In the rows, 128 means zero.
Known rows, with every step that occurs
lotuk/fabel/gesud/kubud: [113  84  96 120 188  87 105  87 152 135 144 120 136  82 113  93  95 154
 119 134 119 119 129 125 160 121 117 135 135 136 144 129  92  88 159 108
 125 137 118 115  93 140 174 165 143 137 114 106 160 104  97]
piru/lotuk: [113  82 115 126 137  71 125 127 139 141 138 130 118 107 119 140 110 146
 119 119 151  97 171 137 191 113 114 146 125 133 168 104 112  96 129 142
 130 127 149 151 107 201 109 170 103 145 115  99 146 159  79]
gesud/fabel/lotuk/kubud: [ 52  82  95 134 182  64 125 123 136 145 150 129 186  97 141 119 105 142
  86 163 119  94 115 141 193 124 117 129 126 118 161 112 115  93 177  81
 131 134 184 107 106 155 160 187 121 103 121 130 146 122 109]
kubud/lotuk: [ 83 123 115 162 156 109 115 135 156 145 102 127 116 102 138 124 114 146
 101 122 174  89 155 135 157 136 114 127 134 142 184 120  92 109 141 107
 128 142 149 162 133 170 123 162 141 121 111 126 132 128  76]
pebikom/kubud/gesud/fabel: [ 68  93 120 145 175  80 113 134 143 181 115 127 155  52 126 103  67 139
 129 130 144  90 135 151 208  95 115 135 120 140 175 141  96 120 154 155
 134 114 146 103 102 155 109 161 161 113 115 129 138 150  66]
piru/lotuk/kubud/pebikom/rugud/gesud: [123  68  77 135 155  61 160 131 118 180 160 139 155 119  95 125  98 149
  87 126 147  87 168 180 215 126  68 134  83 143 141 112 140  84 182  98
 129 150 182 116 138 220 109 152 135  98  87  93 143 148  84]
piru/lotuk/fabel/gesud/rugud: [133  67  68  92 165  38 107 105 129 157 169 145 123 110 103 114 130 176
  97 146 116 110 166 135 181  85 108 165 150 138 142  84 113  62 148 144
 135 144 108 144  86 177 138 203 134 128 129  77 152 139  77]
kubud/pebikom/rugud/gesud/fabel/lotuk: [ 90  75  65 150 176  65 146 133 122 177 140 150 154  88 121  72 104 110
  98 121 145  83 110 155 164 124  82 128  97 136 155 152  95  74 195 106
 118 166 178  91 115 206 132 154 154 116 105 148 129 116  58]
bopi/rugud/gesud: [117 106 103 161 103  82 143 120 123 144 118 131 152 123 116 129 104 128
 111 115 169  90 167 142 143 113  80 130  92 149 138 137 100 112 147  98
 121  95 157 134 136 182 123 118 150 126 104 135  99  99 101]
piru/vefot: [108 112 112 139 106  74 132 125 124 145 141 139 130 118 138 160 105 123
 109 117 179  99 150 138 181  84 130 128 118 139 162 108  83 112 116 125
 127 133 149 125 119 197 105 158 101 133 108 119 118 157  62]
bopi/rugud/gesud/kubud/lotuk/fabel: [105 112  89 148 169 119 133 110 130 179 119 110 184 108 111  87  93 141
 111 130 118  97 156 140 189 153  86 111 106 146 151 147  94 115 170  61
 130 116 142 140 118 173 166 142 179  98 111 126 130  76 121]
fabel/lotuk/kubud/gesud: [ 62 121 118 149 190  51 123 149 162 172 115 138 158  71 117 107 110 148
  74 158 126  82 127 155 166 112 113 126 125 144 186 112 125  82 185  97
 133 132 187 113 105 154 146 160 129  94 118 142 120 149 117]
fabel/gesud/kubud/lotuk: [ 85 104  86 141 186 103 103 107 151 151 109 137 118  78 133 107  95 161
 133 127 145  85 129 133 143 132 153 116 141 142 180 161  67 104 150 113
 123 166 152 144  80 152 161 146 153 119 125 136 151 100  81]
pebikom/kubud/lotuk/fabel/gesud: [ 76 118 116 119 196 104 101 114 137 148 123 135 110  76 117 107  98 165
  78 144 159 104 167 146 180 116  95 118 125 138 159 140 101  91 139  96
 127 153 116 138 110 139 147 201 183 110  87 108 140 108  70]
lotuk/kubud: [ 90 101 114 146 148  76 126 121 143 134 137 123 150 120 130 139 103 152
  93 143 163 109 155 147 177 119 102 126 115 131 154  96 124 108 158  89
 131 113 156 138 144 155 133 154 115 110 103 109 140 136 110]
rugud/gesud/fabel/lotuk/kubud/pebikom: [ 31  84  66 150 201  55 153 125 153 186 180 153 201  97 131 103 101 109
  73 152 127  83 111 151 196 144 101 144  82 134 180 105 122  80 194  68
 125 148 204  83 106 197 149 151 146  90 105 149 121 106  96]
pebikom/rugud: [149  90 110 148 121  92 116 126 111 122 104 127 100 108 120 112 109 154
 114 109 185 111 152 147 151  97  85 117 133 131 127 139  92 102 160 128
 124 124 128 142 154 160 116 155 120 137 103 107 147 148  65]
piru/lotuk/kubud/gesud: [ 88  99 115 132 169  58 133 145 156 187 123 124 161  89 101 141  99 170
  99 149 117  87 169 159 221 111 120 139 119 154 171  92 143  96 159 133
 141 120 181 130 101 183 119 170 117  95 127 100 140 180 113]
piru/lotuk/kubud/pebikom: [ 81  89 103 119 201  59 145 141 150 172 160 141 148 104 123 126 105 142
  84 146 129  74 174 156 211 123 120 158 102 129 176  80 143  83 166 114
 136 142 178 124 123 202 126 167 114 123  89  87 137 163  94]
vefot/piru/lotuk/fabel/gesud/kubud: [125  70  93  78 179  53  88 134 157 152 199 120 137  82  85 111 111 146
 125 124  97 121 168 117 210 144 125 134 124 125 167 104  97  52 157 145
 115 153 119 150  74 183 174 162 132 119 122 103 174 139 111]
kubud/pebikom/rugud: [132  99 104 142 173  90 122 144 126 145 103 141  98  92 125  87 105 135
 106 108 178  85 153 149 145 100  93 137 115 128 142 134  98  86 177 133
 123 152 141 126 160 182 119 144 134 143  86 101 136 150  46]
pebikom/kubud/lotuk: [ 75 114 121 150 157 105 116 133 135 151 122 137 112  89 135 118  89 147
  99 125 190  91 171 151 177 116 104 110 127 128 185 140  84 118 135 109
 127 140 141 159 128 159 110 175 156 115  83 123 130 130  64]
bopi/rugud/gesud/fabel: [ 95  87  89 152 117  93 142 116 117 154 119 121 188 116 127 124  95 122
 126 122 141  91 148 136 173 121  89 135  91 145 132 141  99 118 146 111
 126  90 164 117 117 184 135 126 161 115 123 136 120  91  98]
pebikom/rugud/gesud: [151  82  92 169  90  82 134 111 117 138 128 133 121 126 108 122 104 145
 117  99 191 114 142 156 153 115  57 110 108 145 126 145  94 110 154 105
 119 119 140 134 145 182 101 136 136 115 102 127 133 124  78]
bopi/rugud/gesud/kubud/pebikom: [109  96  81 153 175  79 149 120 136 179 128 139 169  93 122  84  84 109
 127 115 139  69 145 141 150 123 111 140  83 138 166 154  88 107 180 101
 118 120 168 109 120 191 154  94 164 131  88 137 109  93  90]
vefot/piru: [115 109 121 143 122  63  95 166 164 130 163 132 116 110 119 128 121 119
 116 100 174 117 165 118 157 135 103 129 115 126 181  97  90  79 146 136
 108 129 130 167 142 175 130 127 117 122 107 134 134 148  94]
pebikom/kubud: [ 97  95 125 144 140  79 116 119 126 130 142 139 115  95 132 125  85 142
 107 123 190 104 164 145 168  91  96 125 118 118 163 131  93 116 138 122
 122 120 133 140 135 158 107 161 132 134  77 117 131 136  65]
fabel/lotuk: [ 88 105 111 149 149  64 121 136 142 129 128 143 116  91 132 114 121 129
  87 130 160  93 134 131 131 111 109 129 135 123 175 124  94  85 158 108
 117 140 167 136 112 173 136 169 114 139 108 139 121 130  79]
piru/lotuk/fabel: [115  82 116 112 155  78 124 124 147 148 155 114 128 108 108 120 118 149
  94 129 124 114 181 138 211 120  90 152 125 135 152  82 134  84 134 123
 132 122 128 141 120 194 124 203 112 139 103  82 155 162  98]
pebikom/kubud/lotuk/fabel: [ 83 116 127 138 187 108 111 131 143 156 135 120 127  93 123 103  94 152
  78 135 165 111 176 145 207 127  80 113 124 129 165 117 107 108 148  85
 132 136 112 151 145 151 128 203 169 108  76 102 140 124  77]
bomiz/bopi/rugud: [116 124 101 140 159 115 131 142 110 118 123 125 126  93 139 116  86 157
  84 111 173  70 203 135 140  79  75 137 121 126 132 134  75 100 133 138
 120 116 109 130 148 164 147 160 140 131 123 108 108 122 101]
bomiz/bopi: [104 108  97 154 158 105 126 130 144 122 156 128 106  98 142 121  88 150
  84  96 183  97 178 136 158  92  78 138 132 131 157 110  78  95 123 134
 121 134 102 135 141 171 123 176 120 131 121 111 125 145  91]
bopi/rugud/gesud/kubud: [124  89  89 162 126  88 141 101 119 152 122 128 175 108 115 111  82 128
 143 117 145  89 146 140 154 126 106 119 100 137 146 160  80 122 165  99
 116  99 159 127 111 177 148 111 152 124 112 143 119  87 108]

Rows
[ 61  98 105 150 183  76 120 133 161 185 108 115 193  83 126 121  87 151
 116 151 116  94 125 152 215 113 119 137 118 153 164 104 127 108 172 118
 146 110 171 102 111 151 133 153 142  91 134 122 146 145 108]
lotuk/kubud/gesud/fabel
[ 85  73  82 167 116  85 136 101 148 154 155 124 168 123 127 132  98 121
 129 110 152 114 123 135 188 133  87 142 101 148 158 115  96 117 139 107
 128 111 159 117 110 190 113 137 142 116 121 141 136 108  89]
rugud/gesud/fabel
[101 105  87 159 169  37 115 135 145 186 128 143 161 101 122 115 106 168
  99 153 146  98 137 156 175  80 113 138 139 150 166  96 115 102 186 124
 139 116 144 136 124 147 125 153 131  80 130 114 124 146 101]
lotuk/kubud/gesud/rugud
[102 110  71 126 185  75  92 117 138 163 136 144 117 107 123  99 136 175
  84 146 144 107 147 133 149 109 109 140 160 150 157 105  91  74 159 109
 132 158 103 155 106 149 154 194 168 101 127 104 141 105  76]
kubud/lotuk/fabel/gesud/rugud
[ 95  72  70 148 171  80 148 119 123 182 148 132 187 117 119 105  86 131
  98 130 151  99 129 167 205 133  68 129  82 140 126 128 125 100 196  86
 134 140 174  89 146 189 126 138 158  87 101 113 147 116  80]
lotuk/kubud/pebikom/rugud/gesud/fabel
[123  86  69 136 143  41 100 107 130 138 138 162 103 107 129 120 122 162
 117 131 169 102 135 133 115  75 122 147 148 142 150 117  79  82 151 145
 123 139 120 144 102 149 136 155 135 130 131 120 129 111  64]
fabel/gesud/rugud
[ 87  95  79 178 137 100 132 108 154 176 139 131 150 105 129 114  86 134
 136 107 155 100 129 140 181 160 112 108 118 148 189 142  72 124 152  81
 119 138 162 151  99 186 129 128 154  97 115 153 137  95 100]
rugud/gesud/kubud/lotuk
[ 77  82  88 122 222  68 133 146 113 166 131 143 169  81 131  78 103 140
  74 160 127  75 121 160 185 114 104 124 115 116 142 133 116  72 213  97
 131 165 186  84 131 172 160 183 137 103 101 109 150 134  74]
gesud/fabel/lotuk/kubud/pebikom/rugud
[110 112  81 159 130 107 150 126 116 138 154 133 145 112 130 126  84 147
  82  98 181  81 198 145 152  97  49 132  94 142 132 137  79 104 131 116
 114 112 122 129 148 187 136 142 156 109 122 128  96 101 106]
bomiz/bopi/rugud/gesud
[111  83 102  91 168  72 115 111 149 141 152 124 114  95 100 124 121 164
  94 135 116 108 173 137 190 114 104 156 126 143 141  98 126  70 132 133
 131 137 128 131  91 179 140 193 132 140 115  90 156 143  90]
piru/lotuk/fabel/gesud
[ 63  86  99 138 167  74 116 127 139 144 131 134 153  85 143 105 112 120
 104 140 133  93 114 130 159 116 126 136 134 122 174 126  90  87 158 119
 126 138 164 111  94 172 148 178 122 140 124 141 140 121  77]
gesud/fabel/lotuk
[113  89  85 158 157  68 150 127 125 165 143 143 153 122 110 109  97 140
  85 123 173 100 153 173 179 126  62 122  81 143 136 124 126  95 194  76
 126 142 165 114 166 188 118 137 149  92  82 114 131 126  86]
lotuk/kubud/pebikom/rugud/gesud
[ 74 109 107 147 197  70 137 136 156 155 141 139 144 106 139 112 103 131
  82 144 155  88 153 146 171 121 111 148  99 133 170  86 133  90 178  92
 134 137 161 121 156 171 137 148 126 119  84 106 130 140  89]
lotuk/kubud/pebikom
[ 89 122 114 141 180 110 112 127 164 151 107 112 125 108 125 104 119 146
  82 129 149 109 164 134 184 142  89 131 132 143 167  97 115  96 149  83
 136 137 123 153 142 165 139 197 148 114 103 103 143 127  98]
kubud/lotuk/fabel
[ 34  91  87 129 231  60 135 142 152 171 149 146 183  82 146  93 104 120
  72 164 115  73 116 144 183 124 127 146 107 116 178 100 122  74 197  93
 133 155 195  91 112 176 164 168 131 109 106 127 133 123  86]
gesud/fabel/lotuk/kubud/pebikom
[140  78  73  84 162  20  82 148 138 158 213 148 119 111  87 121 142 158
 101 128 122 124 179 123 182 106 106 154 140 131 160  75 102  37 154 153
 120 156  93 166  96 187 148 179 135 108 131  96 151 147  90]
vefot/piru/lotuk/fabel/gesud/rugud
[137  80  94 142 194  90 123 126 127 157 111 137 118  80 125  66  85 134
 135 108 149  84 133 147 154 105 117 124 124 120 152 157  81  95 197 129
 120 154 143 117 140 174 142 136 134 144  91 106 157 139  56]
gesud/kubud/pebikom/rugud
[103 110  88 165 143 108 138 118 127 176 101 127 171 100 120 106  87 140
 132 115 145  78 149 140 168 141 111 102 106 145 162 166  72 125 161  83
 121 120 171 147 105 175 154 121 171 105 114 148 117  79 109]
bopi/rugud/gesud/kubud/lotuk
[ 94  66  74 148 140  67 146 119 100 158 149 134 194 112 111 118  99 143
  90 146 137 110 111 163 203 126  68  99 106 131 123 142 110  94 190  68
 126 136 185  98 118 175 142 168 143  76 120 135 150 101 104]
pebikom/rugud/gesud/fabel/lotuk/kubud
[127  91  72 159 148 107 147 113 117 147 162 127 165  99 130 106  64 150
 113  92 156  80 174 139 163 105  77 117 106 133 143 156  60 115 145 112
 111 112 122 117 123 180 153 132 151 110 129 138 115  87 119]
bomiz/bopi/rugud/gesud/kubud
[ 53  76  77 154 149  60 144 114 137 164 177 138 206 114 127 127 104 128
  85 152 131 106 112 149 195 143  90 126 103 136 163 112 115  96 171  67
 126 128 194 102  97 179 147 165 135  84 121 152 134  99 116]
rugud/gesud/fabel/lotuk/kubud
[134  80  80 122 205  83 111 114 122 149 104 146 105  65 120  72  88 151
 131 116 150  80 125 142 129 102 131 129 125 131 142 176  76  82 190 142
 117 174 147 104 107 160 160 133 151 143 104 112 156 119  51]
fabel/gesud/kubud/pebikom/rugud
[130  85 103 101 182  49 118 190 127 165 175 139 133 104  93 119 116 139
  88 126 141  88 193 157 217 136  93 129  97 120 158  95 131  52 190 138
 119 164 153 148 155 206 130 149 122  94  89  85 155 185  90]
vefot/piru/lotuk/kubud/pebikom/rugud
[ 52  96 115 138 198  62 113 148 135 183 117 143 158  37 124  88  79 133
 105 143 132  79 119 148 192  92 121 121 128 132 191 149  88  98 170 145
 130 136 171  97  81 159 132 178 155 114 114 150 125 144  70]
pebikom/kubud/gesud/fabel/lotuk
[112  75  83 170 121  77 136  94 154 154 166 128 158 109 125 118  84 130
 146 102 156 115 124 137 173 138 103 120 108 140 170 139  79 122 151  94
 114 116 152 132 108 185 122 119 132 122 109 143 140 106 102]
rugud/gesud/kubud
[141  80  85 107 233  88 109 105 131 155 117 131 119  69 109  52  92 150
 113 124 122  99 132 144 155 110 102 134 122 131 127 153  93  68 203 122
 121 168 121  98 119 153 176 162 161 137  95  86 166 120  66]
lotuk/fabel/gesud/kubud/pebikom/rugud
[ 66  78  78 161 138  64 137 109 140 158 164 140 170 103 131 115 110 116
 105 125 139 103 106 134 169 131  95 132 110 139 175 128  91  94 156  97
 116 132 177 110  87 191 135 153 137 116 123 164 126 105  92]
rugud/gesud/fabel/lotuk
[105 104 105 120 168  86 105 101 155 127 129 128 113 100 115 107 119 154
  88 132 143 122 154 128 151 113  92 146 125 146 139 106 114  78 146 108
 125 134 119 127 118 148 154 176 145 134 104 108 143 123  91]
lotuk/fabel/gesud
[ 63  89  83 142 155  65 151 121 100 161 143 133 223 109 119 121 103 135
  83 165 116  80 135 154 187 130  94 123  90 132 134 137 115  99 182  64
 128 110 199  97 105 170 168 153 154  87 124 147 114  80 126]
bopi/rugud/gesud/fabel/lotuk/kubud
[114  98  98 155 157  39 107 137 126 184 132 154 127  73 119  98  84 153
 116 131 173  93 143 155 164  53 112 129 141 137 179 130  83 109 163 160
 131 120 123 139 117 150 103 159 152 109 108 123 115 155  56]
pebikom/kubud/gesud/rugud
[110  72  69 155 158  85 139 119 130 176 134 138 150 106 120  88  95 116
 122 102 157  93 125 153 182 124  74 139  91 143 136 140 101  99 179 120
 123 142 156  97 137 202 114 138 161 121 102 126 141 119  56]
kubud/pebikom/rugud/gesud/fabel
[153  62  84 166 111  87 133  97 113 147 133 127 143 113 110 102  80 144
 145  98 167 119 123 153 171 122  84 101 115 136 137 172  74 118 171 103
 115 128 146 125 121 180 123 128 138 119 104 133 153 114  83]
pebikom/rugud/gesud/kubud
[ 72 103 109 141 167  61 132 131 134 133 147 140 153 104 128 125 119 149
  68 158 147  99 135 146 158 116 105 119 125 122 165 106 117  86 175  71
 122 133 178 129 122 153 152 172 110 109  99 129 130 127 109]
fabel/lotuk/kubud
[ 95 103 103 142 198 118 111 111 165 164 126 107 145  92 129  88  97 145
 111 130 124 108 143 130 193 151 113 115 142 133 177 121  89 108 164  84
 131 141 127 151 119 158 158 182 145 116 110 108 163 118 107]
gesud/kubud/lotuk/fabel
